Each row comes from the steps of one path. Every step used is in the known rows, and no mark comes twice. Write the path behind each row, first mark first.
Known rows
mazarom/tamifep/muzab/rebi/koram: [ 14.7   3.3  -0.7  -6.0 -15.3   9.8  -0.3   4.7 -22.0  -4.2  -5.4  34.6
   0.7   0.6  -1.7   3.4  25.9   0.2  -1.3   3.1   2.6   0.7  17.2  -1.2]
muzab/tamifep: [ 3.2  1.2  1.0 -2.5 -1.2  0.0 -1.4  0.3  4.1 -5.4 -0.7 17.5 -0.1 -0.1
  2.7  5.3 -2.9  0.1  0.0 -0.2  0.0  0.3 12.2 -0.9]
muzab/zaruk: [  8.3   0.3   0.8  -1.8   0.0   0.7  -1.3   0.1 -12.4  -0.6   1.0  15.2
  -3.0   3.3  -2.7  -2.2  -0.1  -1.4  -0.5  -2.4   0.5   0.2   8.4  -0.3]
zaruk/muzab/rebi: [ 16.4   1.0  -0.9  -2.3  -1.1   0.6  -2.0   1.2 -21.6  -0.1   0.9   5.1
   1.7   1.8  -1.5   2.1   2.6  -2.1   4.6  -3.9   2.2   0.9  14.6  -0.6]
zaruk/koram/rebi/muzab: [  0.8   0.8   3.0   1.0  -8.7  -2.1   0.2  -0.2 -10.6  -6.0   3.0   6.7
   2.8  11.0   0.9   1.0   7.9  -4.7   0.7   1.2  -0.5  -1.5  10.7   0.9]
muzab/zaruk/koram/rebi: [ 12.0   0.3   6.6  -1.3  -7.6   0.5  -0.6   1.1 -18.4  -6.6   2.8  24.0
  -0.6  15.3  -2.9  -0.6   6.8  -5.6   5.2  -2.4   2.8  -0.1  11.2   1.1]
rasago/notigo: [ 0.5  2.1 -1.8 -0.1  1.2  1.1  0.1 -2.1  1.9 -3.4 -2.6 -3.4 -7.2  6.5
 -0.2  1.6  2.1  5.4 -1.1 -0.2  0.8  0.1  6.7 -0.4]
retol/rebi: [  1.0   1.2  -0.6  -8.6   1.6   2.2   5.5   2.4  -1.6  -2.7  -1.4 -12.6
  -1.1  -2.6  -3.1   7.7   9.2   2.1   1.3  -0.6   5.8   0.0   0.1  -0.2]
zaruk/koram/rebi/rivo: [ 4.7  0.2  5.5  0.6 -9.6  0.7  2.9  6.2 -8.6 -6.2  0.7 14.4  2.0 13.5
  1.2 -0.7  8.7 -5.4 -0.3  1.1 -1.8  2.7  3.1  1.0]
tamifep/muzab/zaruk/koram: [ 21.6   2.1  -1.1  -5.2  -8.7   0.5  -4.8  -1.0 -13.1  -6.0  -0.3  38.1
  -1.5   4.4   0.0  -3.6  12.9   0.6   0.0  -4.4  -0.3  -1.8  14.9  -0.9]
rasago/vame: [ 0.1  2.0  7.1 -0.5  0.2 -1.6  1.2  4.2  0.0 -0.4 -6.5 -4.3 -0.8  4.7
  0.9 -1.1 -0.6  0.0  0.0  1.4 -1.5  0.5 -0.6 -0.6]
zaruk/koram: [ 3.3 -0.1 -1.0 -0.7 -4.3 -0.5 -1.8 -0.3  0.5 -5.2 -1.1 12.1  1.2  1.7
  2.7  2.1  1.9  2.2  0.4 -3.2 -0.8 -0.7  1.6  0.9]
koram/rebi: [ 0.3  0.3  6.9  1.3 -3.4  0.5  2.4  1.1 -7.0 -1.1  2.9 -2.6  1.2 10.3
 -3.9  0.0  5.1 -6.5  5.4  3.2  2.6  0.3  1.5  0.9]
notigo/rasago/vame/retol/rebi/muzab/zaruk/koram: [  9.5  13.6   6.7 -22.9   2.1 -12.0   7.4   3.7 -11.3 -10.3  -3.8  -4.5
   1.6  19.5   9.9   3.3  11.3   3.4  -3.8  -3.3   1.4  -1.3  23.5   3.3]
muzab/rebi/rasago/vame: [  4.5   5.9   7.9  -1.1  -1.5  -2.4   3.6  -3.5 -22.0  -2.0  -0.5 -11.3
  -0.5  15.9  -0.5   0.4   2.5  -2.9  -1.3   2.7  -1.4   1.0   8.4  -2.1]
notigo/rasago/rebi: [ 1.3 11.2 -6.9 -0.6  6.1  1.6  5.1  4.7  5.0 -2.4 -4.2 -9.8  4.9 19.6
  0.6 -1.2  3.9  3.1  8.8  1.1  0.9  0.0  7.1  3.2]
zaruk/muzab/tamifep/rivo: [21.7  3.1 -1.7 -6.5 -6.3  2.5 -2.0 -1.3  5.0 -4.7 -0.6 49.4  1.4  1.2
  3.4  0.1  8.8 -0.2 -1.0 -4.1 -1.0  4.3 18.2 -3.8]
rasago/vame/retol/rebi/muzab/zaruk: [  5.3   5.2   8.2 -21.4   0.7 -10.7   6.6  -0.2 -18.9  -3.3  -2.4 -14.1
  -4.1   5.3   6.7   2.3   8.8   2.3  -3.9   0.4   3.7  -0.6  14.9  -1.3]
rasago/rebi/muzab: [ -2.4   3.4  -9.7   0.0  -0.7   0.0   2.1  -0.2  -6.4  -0.3  -2.8 -10.4
   0.8   5.7   1.4  -1.1   4.4   3.5   4.0   2.6  -0.4  -1.0   7.6  -1.3]
notigo/rasago/vame: [ 1.2 10.6  6.8 -1.2  5.8 -2.4  3.8  8.1  7.0 -2.3 -6.7 -7.0  3.9 17.6
  1.8 -1.9 -0.2 -1.1 -0.3  1.0 -2.3  0.5  6.6  3.3]
retol/rebi/rasago: [  1.1   4.5  -1.2  -8.3   0.8   0.3   8.7  -5.9  -3.8  -2.9   4.9 -16.7
  -0.4   7.9  -2.2   8.0  11.1   1.1  -4.3   0.2   2.6  -0.1   0.2  -1.7]
vame/retol: [ -1.4   0.6   3.6 -10.7   0.1 -10.1   1.7  -5.7  -0.7   0.0   3.3  -9.4
   0.3   0.5   9.6  -1.5  -0.4   2.3   0.2   1.1   0.6  -0.1  -0.6   0.0]
mazarom/tamifep/muzab/zaruk/koram: [ 21.8   2.6  -1.5  -8.2 -16.6   9.6  -3.2   1.3 -12.2  -6.9   0.7  67.9
   0.4   5.2  -0.3   2.2  25.6   2.6  -0.5  -3.9   1.9  -0.3  16.4  -1.8]
vame/retol/rebi: [ -0.5   2.1   3.0 -19.5   1.8  -7.8   7.3  -3.4  -2.0  -2.9   1.9 -21.9
  -0.8  -1.9   7.2   6.3   8.5   4.3   1.5   0.5   6.5  -0.2  -0.7   0.0]
koram/rebi/muzab: [ -2.6   1.1   4.2   1.8  -4.7  -1.6   1.7   0.2 -11.2  -0.7   4.0  -5.3
   1.6   9.2  -2.5  -0.8   6.3  -7.0   0.2   4.4   0.5  -0.9   9.3   0.3]

Which path is each row?
[ 10.2   3.5   3.6  -3.8 -14.5   1.1  -0.2  -1.9  -4.0 -11.7   1.2  47.4
   2.2  11.4   2.7   0.4  15.8  -4.7  -0.8   0.8  -0.7   2.5  23.9  -2.3] => zaruk/koram/rebi/muzab/tamifep/rivo
[ 6.5  3.3 -2.2 -4.4 -6.7  1.2 -0.8 -3.0  2.2 -5.4 -0.6 38.2 -0.1 -0.7
  3.6 -1.4  8.8 -0.5 -6.4  0.9 -2.6  2.8 21.5 -3.8] => rebi/muzab/tamifep/rivo
[ 0.5  2.3  5.4 -0.7 -5.6 -1.9  0.3  0.6 -6.9 -6.1  3.4 12.0  1.5  9.1
  0.5  4.5  3.7 -7.0  0.2  4.1  0.5 -0.5 21.7 -0.6] => koram/rebi/muzab/tamifep
[  0.2   6.9   0.6 -19.3   2.0  -8.7  10.4 -14.0  -2.6  -6.6   5.6 -29.1
  -7.4  14.9   7.6   7.9  12.5   9.1  -5.2   1.1   4.3   0.1   6.0  -1.8] => vame/retol/rebi/rasago/notigo
[  1.4   1.3  -1.8  -8.1  -0.4   1.4   5.9   5.1  -3.8  -4.3  -7.3 -15.7
  -2.3  -2.6  -1.2   7.5  10.1   2.5  -3.9   0.5   3.7   0.0   1.5   0.9] => retol/rebi/koram
[  0.3   4.2   9.1 -19.4  -0.3 -10.1   8.9   3.3  -4.5  -5.1 -10.4 -29.4
  -2.8   2.7   9.5   4.6   8.2   4.8  -3.7   3.0   2.9   0.4   0.0   0.4] => rasago/vame/retol/rebi/koram
[ 13.7   2.3   0.8  -3.1  -4.9   1.2  -2.2  -0.4 -20.8  -1.4  -0.4   8.2
   0.3   0.3  -3.4  -1.2  12.1  -2.1   4.6   1.4   2.7  -0.8  14.6  -1.4] => tamifep/muzab/rebi
[15.4  1.7 -1.5 -3.9 -1.7 -0.8 -2.9  0.6  2.2 -4.2  0.6 25.7  1.8  0.8
  3.9  5.6 -1.5 -0.3  0.3 -4.1 -0.4  0.7 17.2 -1.2] => zaruk/muzab/tamifep
[  0.7   5.2  -2.7   0.0   0.3  -0.7   3.2 -10.7  -0.5  -3.7   3.7  -7.8
  -6.7  16.9   0.9   1.5   3.6   4.8  -6.8   0.6  -2.0   0.3   6.5  -1.8] => rebi/rasago/notigo
[  1.1   5.2   4.5   1.9  -3.1  -0.7   5.6  -9.4  -7.5  -5.0   6.7 -10.0
  -5.9  27.1  -2.8   1.9   8.7  -1.7  -1.3   3.9   0.7   0.4   8.2  -0.9] => koram/rebi/rasago/notigo
[ 11.2   6.5  16.6 -12.2  -8.4 -13.3   5.0  -8.9 -21.3  -8.0   6.0   6.7
  -0.7  30.8   8.6  -2.8   7.5  -4.1  -0.2   1.1  -1.1   0.2   9.8  -0.7] => muzab/zaruk/koram/rebi/rasago/vame/retol
[ 21.8   2.3   5.6  -3.7 -12.2   0.4  -2.5   0.0 -19.5  -7.1   2.6  35.3
  -0.3  14.8  -4.1  -2.6  17.4  -5.7   5.4  -1.0   2.5  -1.4  16.4  -0.2] => tamifep/muzab/zaruk/koram/rebi
[  8.6   5.0   6.8 -22.3  -3.6 -11.4   4.9  -0.5 -18.5  -8.7  -3.6  -2.6
  -3.0   6.9   9.9   3.8  10.9   4.4  -3.6  -2.8   2.6  -1.2  16.3  -0.8] => rasago/vame/retol/rebi/muzab/zaruk/koram
[  6.9  12.3  -8.8  -2.3   5.0   0.7   3.4   3.7 -11.7  -2.7  -1.9   2.5
   2.3  22.0  -0.5  -4.2   4.8   1.1   3.5  -0.5  -0.6  -0.8  23.0   2.4] => notigo/rasago/rebi/muzab/zaruk
[  1.1   6.5   5.9  -9.0   0.8  -1.8   9.8  -1.8  -3.8  -3.6  -1.5 -21.0
  -1.2  12.6  -1.2   6.9  10.6   1.0  -4.4   1.6   1.8   0.4  -0.7  -2.2] => retol/rebi/rasago/vame
[  5.8   1.5   5.1   0.0  -4.6  -0.9   0.6   0.1 -23.6  -1.5   5.0   9.6
  -1.5  12.8  -5.1  -3.1   5.8  -8.5  -0.1   1.9   1.3  -0.7  17.7   0.0] => koram/rebi/muzab/zaruk
[ -0.2   4.0  10.3 -20.0   1.7  -9.6   8.7   0.9  -2.4  -3.2  -4.6 -26.2
  -1.5   2.8   7.7   5.3   8.1   4.3   1.5   1.9   5.3   0.2  -1.5  -0.6] => rasago/vame/retol/rebi
[ -3.1   5.1   7.4 -19.9   0.5 -11.9   8.0  -0.1  -6.6  -3.0  -3.4 -29.3
  -1.2   1.9   9.2   4.4   8.9   3.8  -3.6   2.9   3.1  -0.8   6.5  -1.0] => rasago/vame/retol/rebi/muzab
[  1.9  11.3  -8.1  -0.1   4.3   0.9   5.6   7.3   2.9  -4.4 -10.0 -12.5
   3.5  19.5   2.2  -1.7   4.7   3.4   3.6   2.1  -1.6   0.1   8.2   4.1] => notigo/rasago/rebi/koram
[  0.9   2.6  -7.7   0.2  -1.9   1.8   3.0   3.4  -4.2  -2.6  -9.7 -10.3
  -1.2   6.6   1.8  -0.7   4.1   4.8   3.9   2.5  -0.4   0.2   1.0   0.1] => rasago/rebi/koram
[ 16.7   4.0  -1.5  -1.9  -1.8  -1.3   0.9  -7.4 -24.0  -0.3   7.1   1.2
   2.2  11.7  -0.4   1.9   4.6  -3.1  -1.0  -2.8  -0.8   0.7  14.4  -1.9] => zaruk/muzab/rebi/rasago
[  5.1   3.0   1.1 -20.9   0.7  -8.9   5.4  -4.4 -18.9  -3.1   4.1 -10.0
  -3.2   0.2   5.8   3.1   9.2   2.2  -3.8  -0.8   5.1  -0.9  15.6  -1.0] => vame/retol/rebi/muzab/zaruk
[ 12.3   3.7   5.7  -1.0  -8.4  -1.4   2.2  -7.5 -20.9  -7.0   9.1  20.4
   0.1  25.5  -2.1  -0.2   8.8  -6.4  -0.3  -1.5  -0.6  -0.2  11.0  -0.2] => muzab/zaruk/koram/rebi/rasago
[ 14.6   7.8  -1.9  -3.2  -4.6   0.5   0.5 -10.8 -21.1  -5.2   3.2   0.1
  -6.6  17.1  -2.3   0.3  16.2   2.5  -2.2   2.1   0.5  -0.7  21.0  -3.1] => tamifep/muzab/rebi/rasago/notigo
[  4.9   5.7  -0.9  -0.8  -0.3   0.6   2.7 -10.0 -20.0  -4.8   3.3 -10.7
  -6.9  17.7  -1.8   2.7   5.3   2.7  -2.4   0.7   0.5   0.6  15.9  -2.1] => muzab/rebi/rasago/notigo
[ 0.7  4.5 -8.7 -2.3 -1.9  0.0  0.6 -0.2 -2.1 -5.7 -3.4  7.4  0.6  5.6
  4.1  4.1  2.0  3.8  3.9  2.3 -0.1 -0.6 19.8 -2.0] => rasago/rebi/muzab/tamifep
[  0.8  14.4   8.0 -22.7   5.4 -12.5   9.1   3.7   4.6 -10.0  -4.4 -14.3
   3.3  14.6  12.7   8.9   7.0   2.7  -3.9   2.3   1.6  -0.5  25.8   2.0] => notigo/rasago/vame/retol/rebi/muzab/tamifep
[ 16.9   1.0  -2.1  -1.5  -3.2   0.1  -1.8   3.7 -23.7  -1.7  -5.1   2.0
   0.5   1.5   0.2   1.3   2.9  -1.8  -0.5  -2.6  -0.4   0.9  15.5   0.4] => zaruk/muzab/rebi/koram
[ -1.0   5.8   9.9 -11.3  -0.7 -13.8   5.6 -10.0  -3.2  -1.0   3.2 -17.6
   0.0  15.8  11.7  -2.7   0.7   1.5  -5.3   3.4  -2.9   0.4  -1.7  -1.9] => rebi/rasago/vame/retol
[ 12.9   5.5   3.9  -1.0  -7.5  -0.2   2.4  -9.4 -19.1 -10.6   6.6  17.3
  -7.6  31.9  -2.1   1.3  10.7  -0.7  -1.4  -1.8   0.3   0.1  18.0  -0.7] => muzab/zaruk/koram/rebi/rasago/notigo
[ 14.8   2.6   0.2  -3.6  -7.2   2.3  -0.2   4.9 -23.0  -1.4  -1.6  12.4
  -0.1   2.0  -1.5  -3.9  14.3  -3.2  -1.4   2.3  -0.9   2.2  14.9  -1.6] => tamifep/muzab/rebi/rivo
